Known rows, with every way that one mark hangs from another:
Q615[Q87 Q354]: [ 22   6   7 -19 -42 -11 -14 -15  71   2  38  16  36 -29  10  -9  31 -27
 -22  36 -20  -9   5  -6 -14  -7   3  19]
Q87[Q615[Q354]]: [ 28  23  15 -23   3 -20 -12 -14  59   1   4   0 -22 -14  19  22  21 -19
 -10 -50 -35   4 -14   8 -23 -18 -23  -2]
Q845[Q753 Q766]: [-11  18   0  37 -15  43  23   5  65   8  27   9  20 -12  -5  22 -25 -21
  17  55  23   3  12  17  15 -10 -46 -12]
Q405[Q297[Q354 Q574[Q766] Q943[Q611]]]: [ 48 -18  -9 -48 -47 -12  16  18  -7 -12 -24  39  74 -30 -43 -17  24  15
  16  55  12   9   4 -14  44 -34  20 -33]
Q753[Q845]: [-10  -8   2   7 -14  12   2 -35   5 -11 -26  -1   2 -10  23  10 -36  14
  10  36 -15 -26  19  11  -9   5 -28 -10]
Q354[Q297[Q574[Q766]] Q615[Q87]]: [ 24   3  44 -43 -21   6  30  38  -6  20  17  54  22   2   7  -9  20 -45
  18   8 -22   2  27 -27 -34 -15   3  -3]
Q354[Q297[Q405 Q943] Q615]: [  7  -3  35 -46 -24 -20  17  11 -39  -9  32  30  17  47   2  29  70 -29
 -55 -76 -35  14   4 -18 -29 -25 -16 -16]
Q615[Q354]: [ 14   8   7  -9 -21 -15 -17  -8  55  -5   7   0   3 -24   3  26  20   2
 -29   3 -15  -4   2   4   0 -24  -2  -1]
Q845[Q753 Q766[Q27 Q574]]: [ 15  11  20  35 -44  54  36  57  61  -3  49  22  44 -32 -38 -19 -10   7
  42  65   6  24  -2  28  26 -10 -60  15]
Q297[Q943]: [  7   5  -5 -29 -13 -18   9  -7 -17  -4  -7  19  42   8 -11  13  33   3
 -27 -11  -4  11  -6  -4  -1   0 -24 -16]
Q137[Q766[Q27 Q574 Q845]]: [ 29  16   2  14 -52  23  14  45 -17  -8 -20   6  72 -28 -13   0  11  22
  -9   8  59  15 -32  33  51  -9 -44 -13]
Q766[Q27 Q574]: [ 30  -8  24  -1 -36  15  17  64  -6 -13  27  17  30 -25 -41 -52  20  35
  32  16 -24  25 -18  16  14   0 -17  33]
Q574[Q766[Q27]]: [  6  19  10  -8 -20  12  14  12 -22   5  11  18  24 -16 -10  -9 -18  34
   3  36 -20   8   4  22 -15   3 -19  12]
Q615[Q87 Q354[Q297]]: [ 25  16  16 -36 -55 -21 -12  -3  67  -2  51  16  28 -15  30 -15  52 -33
 -23  31 -17 -22  23 -20 -16 -28  15   5]
Q753[Q845[Q766[Q27]]]: [ -1   9  -9  16 -32  30  19 -23  17 -15  16   6  20  -9  21  -6 -45  18
  24  58  -9 -16  19  21  -3  -4 -60  -9]
Q753[Q845[Q766]]: [ -9   5 -13  12 -15  26  11 -40  29  -9 -14   3  16  -7  35  15 -59   9
  16  55  16 -29  20  18  -5  -7 -51 -21]
Q574[Q297[Q405 Q943[Q611]] Q766]: [  1  14  49 -73 -29  -3   2  -3 -17  21   4  12  77 -16 -14 -15  -4  47
 -46  43   8 -17  -7   5 -83   0  15 -19]
Q845[Q753]: [-12   2  19  30 -12  24  11  10  36   5  13   2   3 -15 -20  14   2 -15
  12  28 -15   9  10   7  10   5 -16   3]
Q87[Q615[Q354[Q297[Q574]]]]: [ 34  13  25 -39 -10 -20  -8  15  58   2   2   8 -19 -16  26  23  32 -25
   8 -37 -31  -3  -1  -5 -26 -37  -5  -9]
Q297[Q405]: [-17 -38   7  -3  -9   9 -14  -2 -10  -7   5  -4  13  10   3  27  10   6
 -30 -10  -6   1 -16  13 -27  -2  15  17]
Q87[Q615[Q354[Q297[Q405 Q943]]]]: [ 27  14  23 -52 -20 -31 -12  -8  42  -9  14   8   0   5  30  36  56 -20
 -39 -63 -36   0 -11   1 -39 -34 -18 -11]
Q297[Q354[Q615[Q87]] Q574[Q766[Q27]]]: [ 21 -46  28 -22 -29  -5  26  29   5   3  13  69  61 -40 -48   7  38 -15
  57  27 -36  38  -7  16 -33  -4  -3  10]
Q574[Q297 Q766]: [-12  36  44 -46 -13   4   6  -9   8  28   3   9  32 -23   0   4 -27  34
 -19  58  26 -34  11  15 -67  -5   3 -11]
Q753[Q845[Q766[Q27 Q574]]]: [ 11  -1   3  11 -38  35  23   1  25 -18   3  17  35 -24   9 -17 -46  31
  36  63   1 -14   8  27   4  -7 -62   0]
Q574[Q297[Q354] Q766]: [-15   9  39 -46 -19 -21   2 -24  21  14   1  20  46 -34 -11  17   9  33
  -2  53  30 -26   3  27 -72 -14  13 -22]
Q87[Q615]: [ 16  16   9 -15  20  -8   2  -7  16   5  -2  -1 -27   4  15   0   5 -20
  12 -52 -22   6 -15   4 -22   3 -21   1]
Q943[Q297[Q405 Q574[Q766[Q845]]] Q611]: [ 40 -21  14 -24 -40  23 -21  26  -7  -4 -14  17  44 -31 -12 -45 -52  16
  33  26  39  -4 -33 -28  15 -29  26 -40]
Q766[Q27 Q574 Q845]: [ 39  11  31  12 -54  23   8  49  -3 -24   6  16  43 -31 -36 -27 -18  13
  13 -10  12  25 -23  33  12  -4 -32   7]
Q297[Q354[Q615] Q405 Q574[Q766] Q943]: [ -1 -80  27 -48 -21 -20  12   9 -20  -7 -37  73  94 -16 -45  89  58   3
 -11 -18 -17  40 -28  28 -55 -20  -7 -13]
Q405[Q297[Q574 Q943]]: [ 33  -5  -9 -39 -42   8  18  24 -12  -9  -8  24  47  -3 -32  10  21  -4
 -11  36   7   0  12 -19  56 -30  -1 -13]
Q405[Q297[Q354 Q574 Q943[Q611]]]: [ 48 -28 -12 -40 -48 -18  12  24  -2 -20  -6  27  62 -21 -50 -29  45   1
  22  34   5  15   0 -25  56 -33  28 -32]
Q87[Q615[Q354[Q297]]]: [ 31  31  22 -36  -9 -28 -10  -5  56  -3  15   1 -29  -4  35  15  37 -24
 -11 -52 -33  -6  -1  -3 -25 -33 -13 -11]

Rows:
[ -6  30  62 -13 -63   6  11  -9  31   0  29  22  64 -50 -38  21  -5  17
   1  54  18  -3   3  52 -62 -13 -19 -26] => Q574[Q297[Q354] Q766[Q27 Q845[Q753]]]
[ 31   5  60 -40 -51  10  -7  26   7  -9 -14  10  82 -29 -29 -19 -13  18
 -31  -8  49  -2 -32  17 -45  -7  -1 -26] => Q766[Q574[Q297[Q405 Q943[Q611]]] Q845]
[ 16 -34  -7 -28 -32 -14  -8   0  18 -10 -14  46  40 -34 -17  13  11  11
  57  39  44  -9 -24  -9  23 -47   1 -38] => Q943[Q297[Q354 Q574[Q766]]]
[ 25   9   0   5 -32  30  25  46  24  -7  36  21  41 -18 -18 -35 -14  21
  31  38  20  14 -13  21  16 -15 -43  11] => Q845[Q766[Q27 Q574]]
[ 21  21  33 -31 -21 -10  23  12  -5   6  54  32  -4  27  15 -30  47 -59
  -6 -33 -30   0  24 -35 -19  -9  -4  -2] => Q354[Q297 Q615[Q87]]
[ 49  -4   1 -17 -21 -31  -7  -3   5 -18  36  21   4 -10 -29 -82  31 -13
  55 -36   1  16 -32 -49  43 -29  10 -52] => Q943[Q297[Q354[Q615]] Q611]
[ 20 -31  -3 -25 -45 -11  -2  13   9 -15   9  45  42 -35 -30  -2  20  18
  64  41  25   3 -26  -6  26 -45  -4 -28] => Q943[Q297[Q354 Q574[Q766[Q27]]]]
[  9 -27  10  -8 -10 -30  10 -19  17  -9  28  40  24  -3 -22   1  61 -43
  18 -29 -24  22  -8   1 -18   0  -3  -2] => Q297[Q354[Q615[Q87]]]
[ 16 -28   7 -32 -19  -8  -6   8 -30  -9   2   4  57  10 -18 -24  27  16
 -34 -19 -21  21 -24 -12 -21   8  14  -9] => Q297[Q405 Q943[Q611]]
[ 28 -30   3 -17 -32  -4  18  18   7 -16   5  32  17 -10 -44  18  39 -27
  21   5  -4  12   8 -10  50 -39  15 -12] => Q405[Q297[Q354[Q615] Q574]]
[-12  26  53 -60 -45   4  -4 -29 -11   8 -14  20  87 -13  -3  57 -24  24
 -79  20  45 -23  -9  37 -91 -11 -15 -32] => Q574[Q297[Q405 Q943] Q766[Q845]]
[ 55  11   1 -45 -54  15  26  45 -29  -3   0  27  62 -21 -46 -48  -1  24
   7  62 -12  12  12 -22  52 -21   4 -14] => Q405[Q297[Q574[Q766[Q27]] Q943[Q611]]]
[ 32  12  47  37 -64  43  17  56  25 -21  18  17  44 -43 -52 -14 -15   2
  22  11   0  33 -15  39  21  -1 -44   8] => Q766[Q27 Q574 Q845[Q753]]
[ 27  -6  40 -37 -22   1  27  44  -1  11  35  42  11   8   1 -18  41 -60
  24 -11 -28   7  24 -37 -21 -15   8  -1] => Q354[Q297[Q574] Q615[Q87]]
[  2 -21  54 -34 -28  13  -2  37  19   4   8   7  42 -23 -23 -12  11  33
  -9  24  22 -15 -21  14 -48  -9  15  18] => Q766[Q574[Q297[Q405]]]
[ 19 -33  43 -61 -41  -5  23  37 -23   3  35  53  56  23  -6  13  72 -53
 -20 -29 -38  17   7 -31 -42 -17   2   0] => Q354[Q297[Q405 Q574 Q943] Q615[Q87]]
[ 35 -68   1 -23 -37 -12 -25  26   9 -20  12  19  40 -30 -31 -55  22  10
  66  13  20   9 -44 -36  23 -36  48 -35] => Q943[Q297[Q354 Q405 Q574] Q611]
[  5   6  27 -12 -45  20  -1  25   1   6 -34  -3  82 -26   2  33   4  19
 -41  17  95 -17 -34  32   3 -15 -20 -24] => Q137[Q766[Q574[Q297[Q405]] Q845]]
[  7 -21  52 -63 -28 -37   3  -6  -5  -2  39  18  62  -4 -43 -13  71   3
 -27 -28 -18  14 -22  -5 -71  -8  19 -28] => Q574[Q297[Q354[Q615] Q405 Q943[Q611]]]
[ 31  21  28 -45  -9 -16  -7  11  55   8 -12  15 -10 -23  30  32  15 -12
   5 -21 -24  -6   3   4 -36 -37 -10 -11] => Q87[Q615[Q354[Q297[Q574[Q766]]]]]
[  7  11  22  -6 -46  34  23   0  33 -10  18  12  41 -29   5 -23 -42  36
  30  77   9 -27  12  26 -20  -9 -55  -4] => Q753[Q845[Q766[Q27 Q574[Q297]]]]
[  7  -9  38 -32 -29  -3  14  10 -13   0  59  28   7  36  16  -8  54 -56
 -29 -41 -36   2  13 -24 -40 -10   9  10] => Q354[Q297[Q405] Q615[Q87]]
[ -3  24  -4  34 -30  27   8   2   9   6 -33  -8  50 -17   7  52  -3 -15
 -26  14  67   0 -11  25  48  -6 -41 -35] => Q137[Q766[Q845[Q753]]]
[ 41  18  25 -53 -20 -32 -13   2  39  -7  17   1   1  -2  25  -5  50 -15
 -26 -61 -44   5 -13 -12 -34 -28  -4 -18] => Q87[Q615[Q354[Q297[Q405 Q943[Q611]]]]]
[ 10 -42   3 -24 -42 -21 -13 -27  11 -23  51  38  29  10 -15   0  60 -31
   6 -31   5   3 -38 -18   7 -33  -4 -16] => Q943[Q297[Q354[Q615[Q87]] Q405]]
[  6  35  28  22 -42  35  14   5   3   0   1  18  36 -30 -19  20 -46   8
  -6  34  -2  13   6  41  -9   2 -40  -9] => Q574[Q766[Q27 Q845[Q753]]]
[ 16 -62  20 -16 -12 -15  14  20  21  -2   4  54  41 -26 -39  15  53 -44
  55  -2 -19  31  -9  -2 -20  -6  12   0] => Q297[Q354[Q615[Q87]] Q574]
[ 11  18  37 -70 -27 -36   8 -16   4  12  -1  27  82 -34 -26 -24  25  41
  -5  46  19 -10  -4   7 -68  -8  11 -41] => Q574[Q297[Q354 Q943[Q611]] Q766]
[  9 -61  20  -8   1 -17  12  23  10  -6 -15  45  23 -24 -43  37  45 -25
  51 -24 -17  35 -12   6 -11 -17   9 -12] => Q297[Q354[Q615] Q574]
[ -4 -67  13 -38 -24   7   0  31 -21  -4 -25  29  74  -5 -27  53  31   9
 -20   5  -6  20 -21   7 -30  -9   6   3] => Q297[Q405 Q574 Q943]
[  3  23  37  -6 -39  38  33  32  75  12  29  24  70 -31 -30   5  -4   3
  12  72  43  -5   0  20 -11 -16 -55 -14] => Q845[Q753 Q766[Q574[Q297[Q943]]]]
[ 28  14  15   2 -61  46  21  33   8  -4  -1  22  36 -31 -37  16 -32  -3
   7  70   8   1  23  11  52 -28  -9  -5] => Q405[Q297[Q574[Q766[Q27 Q845[Q753]]]]]
